Every row comes from one small tree of marks. The marks that hang from a mark follow it in brackets, in alphabetical order. Every link used is in the known rows. Which tree was each row made from?
Known rows:
tidun{zuva{dila{metaz{bupal}}}}: -3.682	-1.516	-4.244	1.664	0.924	1.131	1.258	1.940	1.245	-4.185	-0.650	3.498	2.449	-0.224	-3.355	1.542	-0.827	-0.127	1.686	4.384	0.662	1.134	-0.976	-1.350	-3.364
tidun{dila kugof{zuva}}: -2.357	-5.688	-0.845	0.008	-1.034	0.423	-1.234	4.183	-0.963	-3.991	1.143	-0.233	-0.937	3.301	2.139	3.084	0.381	0.935	1.298	-0.948	-5.223	0.286	-2.595	-4.567	-1.523
dila{metaz}: -1.914	-2.549	-2.279	-0.656	2.198	2.546	-1.221	2.110	2.262	-1.909	1.627	1.817	1.060	0.339	-2.370	2.692	2.755	0.444	1.085	2.981	-2.684	1.279	-1.305	-2.671	-3.309
zuva{dila{metaz{bupal}} tidun{kugof}}: -1.926	-4.001	-5.561	3.951	0.564	1.695	-2.976	0.175	1.845	-4.733	0.349	3.306	5.091	2.475	-0.850	2.684	-0.110	-1.155	0.351	0.127	-0.624	0.247	-1.426	-3.919	-2.188
rabik{dila{metaz} vaduzu}: -2.097	-2.811	-1.289	-0.134	-0.327	4.331	-1.127	1.575	1.229	-2.624	0.601	0.779	1.887	-0.596	-1.902	1.849	2.851	-1.199	1.102	2.788	1.642	0.707	-1.737	-4.636	-3.651
vaduzu{tidun}: -1.525	-1.692	-2.368	1.261	0.395	2.948	-2.455	0.594	0.486	-3.219	1.937	2.835	1.119	1.489	-0.242	4.157	3.834	1.121	0.770	1.821	-3.966	0.230	-0.178	-3.561	-3.495
metaz{bupal}: -2.546	-3.624	-0.977	0.742	2.011	3.693	-2.444	1.647	2.538	-3.745	3.206	0.932	1.505	1.905	-3.580	3.554	2.026	0.672	1.512	4.004	-2.907	0.825	-1.813	-3.843	-3.984
kugof{zuva{tidun{dila{metaz}}}}: -0.962	-4.818	-3.736	1.320	0.190	0.076	-0.150	2.904	-1.850	-2.934	-0.306	1.622	-0.004	1.457	0.301	1.530	1.662	0.807	-0.135	2.248	-2.372	0.248	-1.223	-2.079	-0.731
rabik{vaduzu{bupal tidun{zuva}}}: -3.385	-2.644	-1.360	2.128	-0.819	1.818	-0.392	0.261	0.581	-5.258	-1.076	2.754	0.538	0.349	-0.092	3.649	2.468	2.608	1.500	5.109	-1.492	0.418	0.058	-2.621	-3.945
rabik{tidun{dila{metaz} zuva} vaduzu}: -3.514	-2.113	-1.369	1.242	-0.998	-0.464	1.061	2.153	-1.847	-4.999	-0.196	1.345	0.954	-0.531	-1.199	-1.449	2.433	-1.319	2.115	5.612	0.627	0.044	-0.847	-2.877	-3.688
zuva{tidun}: -1.642	-3.566	-1.593	1.108	-0.077	3.120	-3.729	1.127	0.578	-3.408	0.465	1.357	2.880	2.062	-1.228	3.395	4.588	0.716	0.539	3.140	-4.459	-0.388	-0.576	-3.627	-2.843
kugof{zuva{dila{metaz} tidun}}: -1.480	-4.110	-4.753	1.489	-0.305	1.032	-1.468	2.159	-1.039	-3.584	-2.405	2.197	2.598	1.372	0.149	2.093	1.770	0.483	0.360	0.315	-1.180	0.679	-1.816	-2.282	-1.029
kugof{zuva{dila}}: -2.774	-4.536	-1.682	0.028	-0.770	1.967	-1.322	3.594	-1.193	-3.881	-1.452	0.732	1.179	1.724	-0.049	3.426	1.639	0.703	1.603	-0.444	-2.700	0.872	-2.836	-3.304	-1.763
tidun{dila{metaz{bupal}} kugof{zuva}}: -2.144	-5.322	-3.377	1.348	1.522	0.141	0.016	3.626	1.332	-3.922	2.976	0.825	-1.040	2.806	0.184	1.880	-2.167	0.439	1.127	0.753	-2.378	1.360	-2.654	-3.751	-1.892
zuva{dila{metaz}}: -2.308	-2.522	-3.535	0.624	1.002	2.303	-0.498	2.059	0.341	-2.495	-1.200	3.067	2.990	-0.115	-2.004	3.000	1.893	-0.936	0.936	0.985	-0.454	0.971	-1.597	-2.345	-2.237
tidun{dila{metaz} kugof zuva}: -3.036	-2.278	-2.741	0.261	-0.325	-0.623	1.345	3.177	0.195	-3.522	0.420	2.435	0.269	0.780	0.504	1.422	-0.858	0.192	1.262	2.470	-3.161	0.284	-0.536	-2.364	-2.445
zuva{dila tidun}: -1.993	-3.568	-2.736	2.444	-1.198	2.901	-3.172	0.960	-1.371	-4.036	-2.295	2.698	4.717	1.470	-0.944	3.645	3.910	-0.595	0.275	1.197	-2.102	-0.785	-0.935	-3.100	-1.911
dila{metaz{bupal}}: -2.122	-2.779	-3.098	0.715	3.347	2.869	-1.273	1.493	3.569	-2.818	3.380	1.924	1.105	0.883	-4.000	2.540	1.108	0.313	1.305	4.528	-1.416	1.612	-1.428	-2.893	-3.843
rabik{dila{metaz} tidun{kugof}}: -1.003	-3.693	-2.657	1.590	-1.165	1.270	-3.245	-1.674	2.228	-4.949	2.237	1.024	1.878	1.320	0.959	2.148	0.800	-1.915	0.692	-0.116	-1.044	-0.437	-2.700	-5.655	-3.307
vaduzu{bupal dila{metaz} tidun{kugof}}: -1.784	-3.007	-5.126	4.796	1.716	-0.079	-1.410	-1.268	1.008	-4.324	0.562	5.457	2.304	1.468	1.096	5.749	1.464	1.232	0.382	-2.085	-1.445	0.628	-0.055	-3.743	-1.923
tidun{dila zuva}: -3.419	-2.492	-0.828	0.026	-1.054	0.907	1.269	3.334	-1.801	-3.546	-0.572	1.694	0.038	0.422	-1.238	2.144	1.601	0.549	1.447	4.765	-3.299	-0.409	-0.409	-1.950	-2.676
rabik{dila}: -1.630	-3.522	-0.578	0.125	-1.168	4.108	-2.165	0.590	0.997	-3.102	0.757	0.841	1.463	0.664	-1.433	4.333	2.513	-0.205	0.575	2.051	-1.652	-0.429	-1.998	-4.461	-3.061
kugof{zuva}: -2.329	-4.545	-0.403	-1.448	0.419	2.260	-2.037	3.733	0.864	-3.371	1.445	-0.556	-0.482	2.293	-0.257	3.208	2.525	2.110	1.798	1.633	-5.059	1.161	-2.633	-3.686	-2.760
vaduzu{dila{metaz{bupal}} rabik}: -3.312	-1.310	-3.964	3.361	4.243	1.513	0.234	1.250	1.687	-3.189	-0.105	3.849	4.072	2.162	-3.959	4.374	3.316	-0.220	0.223	2.046	0.996	1.381	0.431	-5.450	-3.052

Write each row's tree:
-1.143	-5.127	-5.949	3.567	-0.068	-0.654	-0.804	-0.091	0.863	-4.960	-1.663	3.831	0.327	1.863	3.318	5.107	-1.802	1.830	0.139	-2.697	-1.374	1.198	-2.000	-2.680	-0.723
vaduzu{bupal tidun{kugof{zuva{dila{metaz}}}}}
-1.210	-4.092	-3.829	2.481	-0.077	0.458	-1.702	1.467	-0.307	-3.133	0.626	2.685	2.380	2.131	0.893	2.191	1.390	-0.526	-0.294	0.860	-3.028	-0.507	-0.504	-3.402	-1.281
zuva{tidun{dila{metaz} kugof}}
-2.840	-2.353	-3.279	2.767	0.770	-1.027	1.219	0.592	-0.126	-5.508	1.714	2.357	0.150	0.193	-2.603	-0.220	-0.453	-0.948	1.452	6.426	0.147	-0.008	-0.870	-1.946	-3.438
rabik{tidun{dila{metaz{bupal}} zuva}}
-3.386	-2.782	-3.387	1.479	0.667	-0.318	1.456	2.575	1.447	-4.354	2.066	2.540	0.285	1.329	-1.103	1.034	-2.222	0.008	1.437	3.841	-1.642	0.559	-0.885	-2.644	-2.970
tidun{dila{metaz{bupal}} kugof zuva}
-1.711	-3.393	-4.854	2.728	-0.523	1.458	-2.969	0.697	0.629	-3.899	-1.481	3.360	5.035	1.941	0.755	2.816	1.381	-0.937	0.184	-1.187	-1.823	-0.088	-1.091	-3.705	-1.651
zuva{dila{metaz} tidun{kugof}}
-0.848	-3.374	-4.857	4.592	2.559	-0.369	2.130	-1.246	0.048	-2.928	-2.826	5.411	0.227	0.929	-0.091	6.209	1.700	1.261	-2.193	3.193	0.527	0.099	1.194	-2.892	-0.977
vaduzu{bupal rabik tidun{dila{metaz}}}
-1.237	-5.110	-4.450	2.704	1.282	0.363	-0.255	2.260	-0.507	-3.598	1.273	1.627	-0.002	2.005	-1.275	1.415	-0.011	0.622	0.115	3.496	-1.052	0.500	-1.515	-2.308	-1.374
kugof{zuva{tidun{dila{metaz{bupal}}}}}
-1.280	-2.792	-3.609	3.622	1.620	1.639	-1.264	-2.789	3.054	-5.018	0.628	1.897	2.517	1.846	-2.514	3.304	1.524	-1.731	-0.737	4.077	2.724	-0.038	-1.206	-6.238	-3.793
vaduzu{rabik{dila{metaz{bupal}} tidun}}
-1.437	-2.211	-2.786	0.874	1.064	2.745	-0.061	-0.078	2.234	-2.168	-1.701	2.290	2.139	0.852	-1.417	4.633	2.681	-0.432	-1.130	2.793	0.878	0.342	-0.241	-5.276	-2.640
vaduzu{rabik{dila{metaz}}}
-3.559	-3.129	-0.919	0.272	-1.805	0.287	0.299	3.352	-0.771	-4.482	0.204	1.494	0.581	1.873	1.066	2.327	0.138	0.459	1.687	2.093	-4.670	-0.439	-0.742	-3.302	-2.542
tidun{dila kugof zuva}
-4.297	-1.827	-2.008	3.962	-0.791	0.919	0.129	0.532	-1.772	-5.675	-1.868	4.256	2.502	0.372	-0.427	3.940	3.656	1.945	1.929	2.715	-0.074	0.271	0.823	-3.494	-3.332
rabik{vaduzu{bupal dila tidun{zuva}}}
-2.517	-0.030	-5.686	4.061	1.888	-0.621	3.369	0.670	0.031	-3.926	-0.865	5.245	0.540	1.420	-1.234	2.896	0.261	0.706	-0.655	5.662	1.011	0.460	2.310	-2.827	-2.789
vaduzu{rabik tidun{dila{metaz{bupal}} zuva}}
-1.728	-5.687	-0.837	4.312	1.008	-0.640	-0.372	-1.493	-0.632	-5.366	-2.708	2.120	1.063	2.031	-0.631	5.550	2.986	-0.037	-1.114	4.159	-0.704	-1.170	-0.841	-4.615	-1.660
vaduzu{bupal rabik{tidun{dila}}}
-2.563	-2.844	-4.265	2.056	2.021	2.606	-0.519	1.460	1.682	-3.417	0.480	3.107	3.066	0.298	-3.677	2.785	0.349	-1.147	1.060	2.355	0.902	1.196	-1.773	-2.460	-2.868
zuva{dila{metaz{bupal}}}
-2.809	-0.397	-3.090	2.668	-0.606	-0.138	2.325	1.303	-2.180	-4.030	-2.615	4.271	0.848	1.923	0.761	3.916	2.546	1.257	-0.552	3.900	-2.016	-0.543	2.259	-3.674	-2.500
vaduzu{rabik tidun{dila zuva}}
-2.712	-2.644	-3.618	3.103	-0.169	-0.055	2.729	0.737	-1.302	-4.129	-1.735	4.353	-0.526	-1.292	-0.255	2.223	0.779	1.281	0.680	5.402	1.217	0.371	0.724	-1.087	-2.429
rabik{vaduzu{bupal tidun{dila{metaz} zuva}}}
-1.219	-3.949	-3.122	4.750	1.176	0.492	0.985	-1.054	-0.970	-3.804	-3.002	4.458	0.398	2.057	0.268	7.222	2.496	1.577	-1.818	2.918	-0.907	-0.668	0.921	-3.841	-1.175
vaduzu{bupal rabik tidun{dila}}
-3.722	-1.653	-1.611	1.207	1.507	2.725	-1.089	3.534	-0.506	-2.710	0.440	2.292	3.724	0.025	-2.845	1.742	5.255	-0.807	2.369	0.905	0.481	1.355	-0.733	-4.574	-3.472
rabik{vaduzu{dila{metaz}}}
-1.764	-1.836	-3.346	2.244	0.426	2.033	0.564	2.325	-1.864	-2.557	0.728	3.432	0.871	-0.093	-0.501	1.389	3.449	-0.684	0.740	2.344	0.574	0.575	0.178	-3.230	-2.737
rabik{vaduzu{tidun{dila{metaz}}}}
-4.176	-2.568	-1.770	0.625	-2.275	0.978	-1.021	2.675	0.006	-5.052	-1.550	2.139	3.147	1.660	0.797	2.887	0.165	0.051	2.047	0.223	-3.634	0.042	-1.427	-3.486	-2.905
tidun{kugof zuva{dila}}
-3.491	-2.331	-3.435	4.194	-0.934	-0.481	-0.878	-0.645	-0.153	-6.144	-0.561	4.773	2.151	2.009	1.950	5.704	0.934	2.297	1.255	-0.375	-3.317	-0.193	0.445	-3.640	-2.573
vaduzu{bupal dila tidun{kugof zuva}}
-1.390	-4.312	-0.726	1.748	-2.368	1.990	-4.488	-1.577	1.451	-5.954	2.060	0.213	2.181	2.392	1.378	3.308	1.685	-1.576	0.928	-0.306	-2.628	-1.232	-2.969	-6.573	-3.486
rabik{dila tidun{kugof}}
-1.881	-4.990	-2.699	-0.068	0.354	-0.304	-0.040	4.009	-0.290	-3.108	1.324	0.773	-1.301	2.244	1.872	1.978	-0.674	0.640	0.987	-0.583	-3.567	1.096	-2.401	-3.584	-1.268
tidun{dila{metaz} kugof{zuva}}
-2.216	-3.887	-3.574	-0.001	0.498	1.217	-0.249	3.350	-0.055	-2.984	-1.264	1.654	0.986	0.656	-0.375	2.498	0.828	0.338	1.372	-0.102	-1.290	1.656	-2.572	-2.311	-1.592
kugof{zuva{dila{metaz}}}
-2.792	-3.597	-1.872	3.038	-3.556	1.874	-1.303	-1.360	1.086	-6.243	-1.019	2.364	1.007	1.070	2.533	4.330	-0.144	1.400	0.935	1.984	-0.253	-0.560	-0.819	-4.857	-3.591
rabik{dila vaduzu{bupal tidun{kugof zuva}}}
-1.356	-5.959	-1.165	4.121	-1.095	0.581	-3.034	-3.862	2.700	-6.509	-1.806	1.191	2.368	3.158	1.705	6.635	1.166	-0.222	-1.082	0.943	-0.630	-1.338	-2.112	-7.480	-2.603
vaduzu{bupal rabik{dila tidun{kugof}}}
-3.026	-1.766	-2.628	-0.100	0.164	-0.003	2.385	3.239	-0.899	-2.771	-0.318	2.648	-0.174	-0.546	-1.690	1.060	0.688	0.269	1.073	5.006	-1.736	0.347	-0.126	-0.942	-2.386
tidun{dila{metaz} zuva}
-3.328	-0.960	-1.768	3.027	-0.091	3.170	-2.352	2.062	-2.339	-4.165	0.622	3.437	3.776	1.383	-0.734	3.292	6.236	-0.023	1.969	-0.362	-0.725	0.408	0.247	-5.480	-3.646
rabik{vaduzu{dila tidun}}
-3.486	-0.381	-1.393	0.597	-1.420	2.562	-0.789	2.176	-0.252	-4.605	0.329	2.154	1.340	0.776	-0.127	1.571	3.891	1.477	2.258	4.269	-2.355	0.577	0.483	-3.675	-4.789
rabik{vaduzu{tidun{zuva}}}
-2.386	-4.394	-3.724	0.278	-0.140	0.595	-1.146	3.465	0.888	-3.795	-0.596	1.381	1.455	2.018	1.689	2.617	-0.763	0.346	1.370	-2.691	-2.537	1.525	-2.871	-3.820	-1.536
tidun{kugof{zuva{dila{metaz}}}}
-2.138	-4.232	-3.379	2.088	1.918	1.007	-0.495	2.065	1.859	-3.483	3.166	2.200	0.899	1.814	-1.494	2.280	-1.106	-0.759	0.840	1.662	-1.544	0.704	-1.612	-3.697	-2.479
tidun{dila{metaz{bupal}} kugof}
-1.577	-1.817	-3.095	3.217	0.654	1.168	0.471	0.916	-1.782	-3.092	-1.517	4.006	1.274	2.568	0.233	5.123	3.948	0.359	-1.067	1.893	-1.741	-0.478	1.520	-4.806	-1.867
vaduzu{rabik tidun{dila}}
